Every row comes from one small tree of marks. The marks that hang from a mark follow it in brackets, in alphabetical order. Every link used is in the known rows. Which tree was each row made from?
Known rows:
beno[dipek[laka makap[diri] tizezod zisaf]]: [-0.16  1.06 -1.58 -1.84  0.07 -1.22 -1.48 -2.16  0.82  4.48 -0.52 -0.44
 -1.28  2.07 -0.43  0.76  0.52  0.06  0.82 -1.04 -1.50  2.20  1.46  0.38]
zisaf[beno dipek[tizezod] laka makap[diri]]: [-0.74 -2.45 -3.71 -0.30 -2.02  0.06  0.69  0.81 -1.63 -2.25 -1.03  0.56
 -5.53 -2.23  0.90 -0.21  0.18 -1.64  1.68  0.58 -0.34 -1.81  1.28  0.41]
dipek[beno tidusu tizezod zisaf[laka makap]]: [ 0.91 -0.22 -4.12 -3.33 -1.16  0.28 -0.18 -1.50  1.32  2.95  0.44  0.35
 -2.58  1.84  0.40 -2.74  1.35 -1.13  1.67  0.35 -0.77  0.69  1.20 -2.29]
makap[diri zisaf[beno dipek[tidusu tizezod] laka]]: [ 0.09 -3.28 -2.94  1.41 -2.94  0.82  1.13  1.50 -0.30  0.63 -0.91 -0.05
 -4.48  0.31  1.80 -1.00  1.28  0.68  1.36 -2.22 -0.88 -1.57  2.96 -0.36]
zisaf[beno dipek[tidusu] diri laka]: [-0.71 -1.59 -2.65 -0.39 -2.72  0.68  1.45  1.30 -2.52 -1.53 -1.55  0.52
 -3.23 -2.05  2.25 -1.23  1.99  0.26  1.08 -0.30 -1.41 -3.83  1.32  0.92]
zisaf[beno[makap[diri]] dipek laka]: [-0.98 -2.95 -3.01  1.42 -1.16 -0.05  1.45  1.62 -1.46 -2.91 -1.15  0.98
 -4.40 -2.66 -0.19  0.79  1.00 -0.49  0.57  0.30  0.24 -0.81 -0.13  0.98]
tizezod[dipek[laka tidusu]]: [-0.31  1.31 -1.43 -1.27  0.32 -1.36  0.14 -0.46 -0.03  0.76 -0.53  0.30
 -0.36  1.22  2.09  0.49  1.72  0.75 -0.92 -0.39 -1.57 -0.27  2.44  0.76]
tidusu[dipek[beno makap[diri] tizezod zisaf]]: [-1.11 -0.31 -2.71 -0.59 -2.03 -2.59 -0.84 -2.98  1.41  3.58  0.22  0.08
 -0.23  0.52 -0.62  0.01  1.31  0.35  1.11 -0.56  0.50  2.61  2.16 -1.82]
dipek[tizezod]: [ 0.49  0.61 -2.28 -1.70  1.83 -1.07  0.07 -0.81  0.29  1.26 -0.50  0.57
 -0.17  1.31  0.76 -0.41  1.49 -0.74 -0.13  0.71  0.79  2.21  3.91 -0.95]
dipek[beno tizezod[tidusu] zisaf]: [ 1.74  0.24 -3.68 -3.53 -0.11 -0.68 -1.40 -1.71  1.57  4.53  2.36  1.38
 -0.79  1.48  0.74 -0.45  1.59 -0.79 -0.11 -0.12  1.90  2.70  2.60 -1.44]
makap[diri zisaf]: [ 1.08 -0.48 -1.32  0.72  0.48 -1.69  1.55  1.16 -1.25 -1.03 -0.28 -1.34
 -0.93  1.40 -0.03  0.26  0.39 -0.01  0.02 -0.48 -0.98  0.35  4.69 -1.11]
dipek[laka makap tidusu tizezod zisaf[beno diri]]: [ 1.09  0.65 -2.03 -4.08 -3.05  2.02 -0.37 -2.41 -0.33  5.46 -0.60 -1.12
 -1.45  1.30  0.82 -1.26  0.76 -0.01  0.94 -2.28 -2.19 -0.35  1.32 -1.03]
beno[dipek]: [-0.98  0.47 -1.15 -0.23  2.72 -2.86  0.77 -0.45 -0.81 -0.71 -0.64  0.99
  0.32  0.06  0.45  1.11  1.90  0.12 -0.21  1.18  1.02  1.57  2.03  0.45]
beno[dipek[makap[diri zisaf[laka]] tidusu]]: [-0.86 -0.67 -1.20  1.47 -0.35 -1.28  1.01  0.35  0.22  0.19 -0.79 -1.56
 -1.27  1.72  0.53 -0.11  0.00  0.67  1.77 -1.76 -2.60 -0.38  1.15  0.09]
beno[makap[diri]]: [ 0.76  0.60 -2.36  0.75  2.45 -1.45  1.38  0.77 -0.93 -1.46 -0.59 -0.45
 -0.47  0.26 -1.19  0.89  0.82 -0.73 -0.27  0.24 -0.19  1.80  2.12 -0.32]
beno[dipek[tidusu tizezod] makap[diri zisaf[laka]]]: [ 0.15 -1.29 -2.97  2.24  1.67 -0.07  0.85  1.12  1.07  1.40 -0.92 -0.70
 -2.73  2.74 -0.24 -1.12  1.57  0.60  1.57 -2.80 -1.45  2.09  1.44 -0.60]
beno[dipek[laka makap tidusu tizezod zisaf[diri]]]: [ 0.04  1.72 -1.64 -2.94 -0.37 -0.09 -0.85 -2.27  0.26  5.43 -1.03 -1.07
 -0.48  2.57  0.79 -0.88  1.37  0.55  0.96 -1.98 -2.36  0.77  1.10 -0.09]
beno[dipek[tizezod[tidusu]] makap[diri[zisaf[laka]]]]: [ 1.67 -0.74 -3.40  0.17  3.49 -0.83 -0.38  0.23  0.55  0.02 -0.55 -0.58
 -2.73  0.64 -0.26  0.62  1.34 -1.66  0.58 -2.33 -0.46  2.47  0.37  0.28]
dipek[tizezod[tidusu] zisaf[beno laka makap]]: [ 2.17 -1.86 -3.64 -3.58 -0.84  1.06 -1.04 -0.61 -0.63  0.61  0.65 -0.06
 -4.94  0.24  0.88 -1.73  0.48 -3.17  1.29  0.30  0.70  0.84  1.79 -1.25]
diri[makap zisaf[beno[dipek[tidusu]] laka]]: [ 0.91 -1.89 -2.00 -0.94  1.30 -0.65  1.58 -0.88 -1.29 -2.34 -2.59  0.37
 -1.97 -2.50  0.75  0.05  1.14 -1.45  0.64 -1.34  0.31 -0.83 -0.93 -1.05]
zisaf[beno diri laka makap]: [-0.20 -1.49 -2.36 -2.27 -1.06  0.22  1.77  0.98 -3.71 -4.36 -0.83 -0.58
 -3.95 -2.64 -0.28 -1.23 -0.41 -1.96  1.92  1.34 -1.78 -2.77  1.32 -0.38]
zisaf[dipek diri[makap] laka]: [-0.21 -0.30 -2.30 -0.89 -0.08 -1.02  0.42  1.35 -2.83 -2.71 -2.71 -0.14
 -2.57 -2.10  1.32 -1.27  0.37 -0.74  0.74  1.33 -2.32 -2.69  1.46  0.20]
zisaf[diri]: [ 0.62  1.26 -1.63 -1.71  1.31 -1.42  1.20  0.36 -2.49 -1.39 -0.76 -0.77
  0.26 -0.25  0.40 -0.39  1.12 -0.47 -0.09  0.81 -1.29 -0.54  3.73 -0.29]
makap[diri[zisaf[dipek[laka tizezod]]]]: [ 1.33  0.49 -2.34 -1.46  0.52 -1.08  0.16 -0.67 -0.32  0.81 -1.79 -0.88
 -1.65  0.15  0.90  1.01  1.62 -0.91 -0.91 -1.17 -1.42 -0.46  2.70  0.11]
tidusu[dipek[zisaf[beno laka makap]]]: [-0.49 -2.10 -1.89 -1.01 -1.33 -1.92  0.51 -1.21 -1.82 -2.26 -1.63  0.03
 -3.69 -1.53 -0.11 -1.24  2.12 -1.95  1.05  1.70  0.91  0.47  1.64 -1.43]

Which tree is each row?
[-1.16 -0.60 -1.94  0.77 -0.62 -2.39  1.10 -1.08  0.48  0.25  0.33  0.61
 -1.16  0.29 -2.54  1.10  1.57  1.31  0.74 -0.66  0.02  1.23  1.44 -0.81]  tidusu[dipek[beno[makap[diri zisaf]] laka]]
[ 1.24  0.33 -2.36 -1.64  2.35 -1.52 -1.54 -1.21  0.53  3.31  0.58  0.62
 -1.05  1.92  1.41  0.01  2.41 -1.00 -0.24 -0.32  1.76  3.35  2.68 -0.16]  beno[dipek[tizezod[tidusu] zisaf]]
[-0.36  0.53 -1.85 -1.13  1.78 -1.53 -1.07 -1.44  1.06  2.23  0.85 -0.20
 -0.19  1.06  1.09  0.96  0.22 -0.73  0.55 -0.51  0.88  2.42  1.09  0.57]  beno[dipek[makap tizezod[tidusu]]]
[-0.18 -1.80 -2.99  0.37 -0.22 -0.71  1.77  0.85  0.38 -1.03  1.03  0.06
 -2.18 -0.02 -2.28 -0.08 -0.07  0.54  1.02 -0.21 -0.96  0.93  0.87 -1.20]  dipek[beno[makap[diri zisaf[laka]]]]
[ 0.62  0.46 -3.32  0.98  3.40 -1.39 -0.53  0.38  0.51  1.23  0.70  0.54
 -1.23  1.34 -0.28  1.15  1.19 -0.71  0.53 -1.72  1.25  3.33  1.43  0.72]  beno[dipek[tizezod[tidusu]] makap[diri]]
[ 1.82 -2.26 -2.70 -1.85  1.76 -0.11 -0.07 -0.93 -0.66 -1.18 -1.51  0.58
 -3.07 -2.48  0.78  0.43  0.42 -2.22  0.72 -1.53  1.10  0.51 -0.27 -0.89]  diri[makap zisaf[beno[dipek[tizezod[tidusu]]] laka]]
[ 1.08 -1.38 -2.92 -1.30 -3.16  1.42 -0.58 -1.05  0.67  3.57 -0.77 -0.77
 -2.89  1.42  0.94 -1.49  0.25 -0.45  1.88 -2.18 -1.84  0.36  1.78 -1.30]  dipek[makap[diri] tidusu tizezod zisaf[beno laka]]
[ 0.45  0.23 -2.02 -1.24  0.14 -1.95 -0.48 -1.74 -1.01  2.14 -1.81 -0.42
 -0.65  1.10  0.73 -1.79  3.48 -0.50  0.07 -0.15  0.13  1.98  4.43 -1.86]  tidusu[dipek[tizezod zisaf[diri]]]
[-0.88 -0.56 -0.67 -0.66 -1.41 -1.58  0.38 -0.06 -0.24 -0.17 -0.04 -1.99
 -1.71  0.57  0.56  1.39 -1.38  0.72 -0.40 -1.03 -3.08 -0.12  2.08  0.36]  tizezod[dipek[laka makap[diri zisaf]]]
[-1.22 -1.31 -2.66 -0.62 -1.34 -2.03 -0.05 -2.48  1.54  0.90 -0.68 -0.27
 -1.17 -0.83 -0.78  0.06  0.81 -0.06  1.63 -1.06 -0.90  0.72  1.17 -1.48]  tidusu[dipek[beno makap[diri[zisaf[laka]]] tizezod]]
[ 0.46 -1.65 -2.44  0.50 -2.90  0.63  1.07  0.47 -0.24  2.50 -0.43  0.23
 -3.15  0.92  1.33  0.24  1.34  1.12  0.50 -2.90 -0.45 -1.36  3.00 -0.11]  makap[diri zisaf[beno dipek[laka tidusu tizezod]]]
[ 1.36 -1.26 -2.87 -2.71 -0.96 -0.80  0.14  0.40 -3.06 -1.70  1.37 -1.15
 -3.15 -1.99  2.53 -0.14  0.44 -2.45 -0.84 -0.13 -0.08 -0.46  1.55 -0.10]  tizezod[dipek[zisaf[beno diri makap]] tidusu]
[ 0.39 -2.73 -1.63 -0.55 -0.33 -0.16  1.54  0.58 -1.65 -2.68 -1.14 -0.06
 -2.92 -1.49 -0.23 -0.59 -0.57 -0.81  0.92  0.30  0.18 -0.37  1.72 -1.86]  diri[makap[zisaf[beno laka]]]
[-1.03 -0.15 -1.79 -0.20 -3.42 -0.20  0.79 -0.67 -0.61  1.12 -0.66  0.42
 -1.77 -0.92  1.26  1.72  0.37  0.66  0.46 -1.32 -0.88 -2.58  0.05  1.47]  zisaf[beno dipek[laka makap[diri] tidusu]]
[-0.84 -1.94 -2.70 -2.54 -2.22  0.64  0.60 -0.80  0.93  1.71  1.23 -1.13
 -2.02  0.16 -0.65 -1.65 -1.45  0.82  2.04 -0.75 -2.29 -0.15  1.38 -1.78]  dipek[beno makap[zisaf[diri laka]] tizezod]
[-0.74  0.66 -4.14 -2.15 -1.19 -0.60  1.29 -0.09 -0.91  0.85  0.39  0.02
 -1.28 -0.91  2.00 -1.58  1.23 -0.30  0.99  0.10 -0.37 -2.18  0.80 -0.47]  zisaf[dipek[beno tidusu tizezod] diri makap]
[ 1.00  1.78 -1.79 -3.80  0.16  0.31 -1.84 -1.94  1.38  3.45  0.95 -0.39
 -0.91  2.16  0.24  0.60 -0.74 -0.91  0.82 -0.46 -0.92  1.18  1.94  0.32]  dipek[laka makap tizezod[tidusu]]
[-1.51  0.16 -2.74 -1.56 -0.08 -1.25  0.84 -0.76  0.61  0.60  0.42  1.86
 -1.27 -1.24 -0.95  1.28  1.39  0.71 -0.81  1.11  0.73  0.10 -1.04  0.80]  zisaf[dipek[beno[makap] laka]]
[-0.76  0.92 -0.39 -1.18 -0.31 -0.70  1.09 -0.74 -0.45  1.76 -0.58 -1.71
 -0.17  1.85  0.37 -0.02  0.28  1.20  1.05 -1.85 -2.78 -1.07  0.70  0.28]  beno[dipek[laka makap[zisaf[diri]] tidusu]]
[-0.96 -0.20 -1.82 -0.62  0.00 -1.82  1.27 -0.20 -2.36 -2.05 -0.09  0.86
 -2.72 -1.63 -0.91  2.17  0.09 -0.86  1.27  0.10  0.12 -0.91  0.56  1.05]  zisaf[beno[dipek[laka]] makap[diri]]
[ 0.37 -0.51 -3.07 -2.10  0.86 -1.22  1.07 -1.27  0.53  1.31  1.13  0.60
 -0.35 -0.24 -1.37 -0.20  1.52 -0.49 -0.84  1.11  1.57  3.03  0.11 -1.77]  dipek[beno[makap] zisaf]
[ 0.96 -1.48 -3.76 -0.83  0.66 -1.22  0.19  0.50  0.50 -1.76  1.56  0.02
 -2.59 -1.54  0.51  1.15  0.19 -1.06 -0.56 -1.49 -0.96  0.65 -0.41  0.31]  tizezod[dipek[beno[makap[diri[zisaf[laka]]]]] tidusu]
[-0.14  1.51 -1.72 -1.28 -0.53 -1.15  0.34 -0.34 -0.26  1.24 -1.42  0.68
 -0.63  1.08  1.88  0.34  2.36  0.46 -0.59  0.28 -0.62 -1.53  1.84  1.07]  zisaf[dipek[laka tidusu]]
[-1.29 -0.45 -1.50 -1.36 -3.02  0.25  1.03 -1.28 -0.27  1.22 -0.62  0.46
 -1.54 -1.21  1.49  1.26  0.64  0.44 -0.04 -0.57 -0.01 -2.14 -0.58  1.10]  zisaf[beno dipek[laka makap tidusu]]
[ 1.72 -0.26 -2.16 -4.60 -1.94  1.37 -1.83 -2.62  0.94  4.78  1.27 -0.24
 -2.53  1.17  0.27  0.45 -0.25 -1.36  0.37 -1.24  0.28  1.61  1.05 -0.44]  dipek[laka makap tizezod[tidusu] zisaf[beno]]
[-1.71 -0.33 -2.76 -1.44 -3.29 -0.14  0.79  0.12 -0.32  0.12 -0.27 -0.21
 -1.46 -1.28  1.35 -1.23  0.23  0.91  1.62  0.01 -3.02 -3.42 -0.60  0.62]  zisaf[dipek[beno makap tidusu] diri laka]
[-0.81  1.26 -1.38 -1.62  2.18 -1.56 -0.71 -1.57  0.54  2.48 -0.74  1.54
 -0.63  1.73 -0.01  0.92  1.97  0.49  0.46  0.13  0.20  1.89  2.40  0.61]  beno[dipek[laka tizezod]]
[ 2.02  1.07 -1.82 -3.18 -1.65  0.71  0.54 -1.15 -2.44  2.22 -1.68  0.08
 -1.20 -0.04  0.62 -0.93  1.38 -0.45  0.37 -1.58 -1.41 -1.60  1.70 -1.11]  dipek[laka tidusu zisaf[beno diri[makap]]]
[-2.39 -0.24 -1.58 -0.53 -1.01 -3.36  0.69 -2.69  0.89  0.01  0.34  0.74
  1.01 -1.21 -0.71  0.90  0.93  0.60  0.70  1.18  1.26  1.14  0.71 -0.90]  tidusu[dipek[beno makap]]
[-0.61  1.99 -1.03 -0.88  1.85 -1.88  0.29 -1.06 -0.08  1.65 -0.81  1.15
  0.39  1.93  0.75  0.78  2.40  0.82  0.43 -0.49 -0.58  0.24  1.67  1.08]  beno[dipek[laka tidusu]]
[-0.16 -0.49 -2.05 -1.76  0.61 -0.43 -0.78 -1.30  0.00  2.12  0.91  2.42
 -1.89 -0.09  0.35  1.73  1.40 -0.01  0.76 -1.10  2.04  1.10  1.45  1.16]  zisaf[beno[dipek[laka tizezod[tidusu]]]]
